Each row was made from one small tree. Brackets hold a mark, then the marks that hang from it, in the order of their numbers. Every link used is in the known rows. Write each row's tree.
In the rows, 128 means zero.
Known rows:
(Q_526 Q_867 Q_963): [102 101 144 187  98 177 117  42 136 128 120 113  72 150 101 149  95  99
 141  72 129]
(Q_635 Q_612 (Q_963 (Q_526 Q_867))): [107  91 162 170 128 165  99 110 112 120  91 102 105 119  97 110 142 105
 114  57 172]
(Q_526 (Q_963 Q_635)): [113  87 115 157 122 186 110  85 126 139  96 121  92 115  92 141  88 114
 133 103 160]
(Q_976 Q_2 (Q_635 Q_612 Q_963)): [143 119 132 192 110 160 153 135 114 144  94  99 102 118  74 157 135 176
 141 106 180]
(Q_963 Q_526): [ 66 112 135 154 142 140 115 115  99 121 126 144  62  89  96 132  74 119
 133 107 181]
(Q_612 Q_526 Q_963): [ 58 125 149 154 126 162 145  70 100 127 134 141  55 111 142 163  75 131
 132 116 155]
(Q_635 Q_612 (Q_963 Q_526)): [106  94 146 156 145 163 101 124 100 128  86 111  92 106  90 113 129 121
 108  80 196]
(Q_612 (Q_526 Q_867) Q_963): [ 59 121 170 171 102 161 142  50 114 117 140 130  70 125 151 162  94 113
 139  87 124]
(Q_750 Q_867): [ 87 161 134 148 104 123 129 119 130 137 134 100  73 102  91 134  61 128
 133  83 245]
(Q_963 Q_526 Q_635): [ 80  89 131 141 137 150 104 139 111 117 107 139 109  68  99 122  92 109
 136  99 172]
(Q_976 Q_2): [ 88  97 126 197 143 128 165 111 123 144 103 132  74 119 103 149 103 161
 142 115 203]
(Q_2 (Q_976 (Q_635 Q_612 (Q_963 Q_526)))): [119 163 140 144 114 175  96 143  76 123 142 113  78  98 104 114 133 137
 130 104 144]
(Q_963 (Q_526 Q_867) Q_635): [ 81  86 152 158 116 150 102 122 125 107 112 128 124  82 108 121 110  90
 143  69 141]
(Q_2 (Q_976 (Q_635 (Q_612 Q_963)))): [111 174 158 144 106 170 115 124  90 138 145 124  59 110 110 126 133 133
 134 117 136]
(Q_976 Q_2 (Q_635 (Q_612 Q_526) Q_963)): [127 124 127 185 115 156 160 120 100 146  97 103 100 118  99 167 117 188
 141 112 176]
(Q_612 (Q_963 Q_635)): [ 94  99 155 154 111 176 126 112 128 119 111 130  92  94 109 139 119 104
 136  99 156]
(Q_963 (Q_526 Q_867) (Q_635 Q_612)): [ 88  80 170 150 128 144  97 124 127 131  86 123 129  98 103 108 134  91
 128  67 149]
(Q_612 Q_526): [ 64 142 130 164 155 138 141  66 108 147 117 128  55  99 147 147  56 156
 132 108 202]
(Q_976 Q_2 (Q_635 (Q_612 (Q_526 Q_963)))): [111 122 127 177 115 146 162 100 101 167 101 124  80 137  86 180  92 184
 142 135 155]

Which tree is each row?
[101 187 144 147 128 155 119 111  82 153 139 119  59 104 130 126 108 157
 132 119 154]	(Q_2 (Q_976 (Q_635 (Q_612 Q_526))))
[ 78  97 187 154 117 151 118 100 114 134 105 135  75 128  97 128 135  93
 119  87 143]	(Q_635 (Q_612 (Q_963 (Q_526 Q_867))))
[ 77 101 173 144 131 151 118 112 104 140 102 143  65 119  91 128 124 106
 113 106 162]	(Q_635 (Q_612 (Q_963 Q_526)))
[102 184 157 156 112 154 118 100  92 146 143 115  69 114 136 124 121 145
 137 101 137]	(Q_2 (Q_976 (Q_635 (Q_612 (Q_526 Q_867)))))
[105 109 153 169  97 147 156 142  99 139 116 137  83 121  66 170 124 154
 145 132 136]	(Q_976 Q_2 (Q_635 (Q_612 (Q_963 Q_526))))
[ 75 115 133 176 117 163 129  28 114 135 124 121  69 140 139 161  63 128
 137  88 136]	(Q_612 (Q_526 Q_867 Q_963))
[106 142 179 154  86 165 120 107 112 131 130 122  75 110  80 153 117 117
 141  98 122]	(Q_976 (Q_635 (Q_612 (Q_963 (Q_526 Q_867)))))
[117 120 155 180  99 150 164 129 114 150 108 125  81 126  73 171 130 163
 146 128 151]	(Q_976 Q_2 (Q_635 (Q_612 Q_963)))
[ 66  96 173 159  93 164 119  96 109  96 145 142  71 113 103 146 111  82
 139  88 114]	(Q_612 (Q_963 (Q_526 Q_867)))
[ 74 118 185 163 124 149 136  62 119 150 101 124  74 139 135 141 122 117
 119  86 152]	(Q_635 (Q_612 (Q_526 Q_867) Q_963))
[120  80 155 173 103 181 105  65 145 143  83 106 116 145  99 130 129  92
 131  65 127]	(Q_526 Q_867 (Q_963 (Q_635 Q_612)))
[114 184 148 152 121 159 114 124  93 149 138 119  59 103 113 116 124 146
 133 113 160]	(Q_2 (Q_976 (Q_635 Q_612)))
[122 107 127 194  83 164 144 136 106  99 135 109 109 104  77 169 115 153
 162  96 133]	(Q_976 Q_2 (Q_635 (Q_963 (Q_526 Q_867))))
[105 134 150 190 111 132 168 101 116 160 107 114  90 129 104 170 109 179
 149 111 158]	(Q_976 Q_2 (Q_635 (Q_612 (Q_526 Q_867))))
[127 161 139 163 120 172 125  98 104 144 106  93  83  98 106 150  98 164
 132  97 182]	(Q_976 (Q_635 (Q_612 Q_526) Q_963))
[129 105 130 178 109 158 141 153  97 127 104 112 106 110  65 157 128 165
 141 111 161]	(Q_976 Q_2 (Q_635 Q_612 (Q_963 Q_526)))
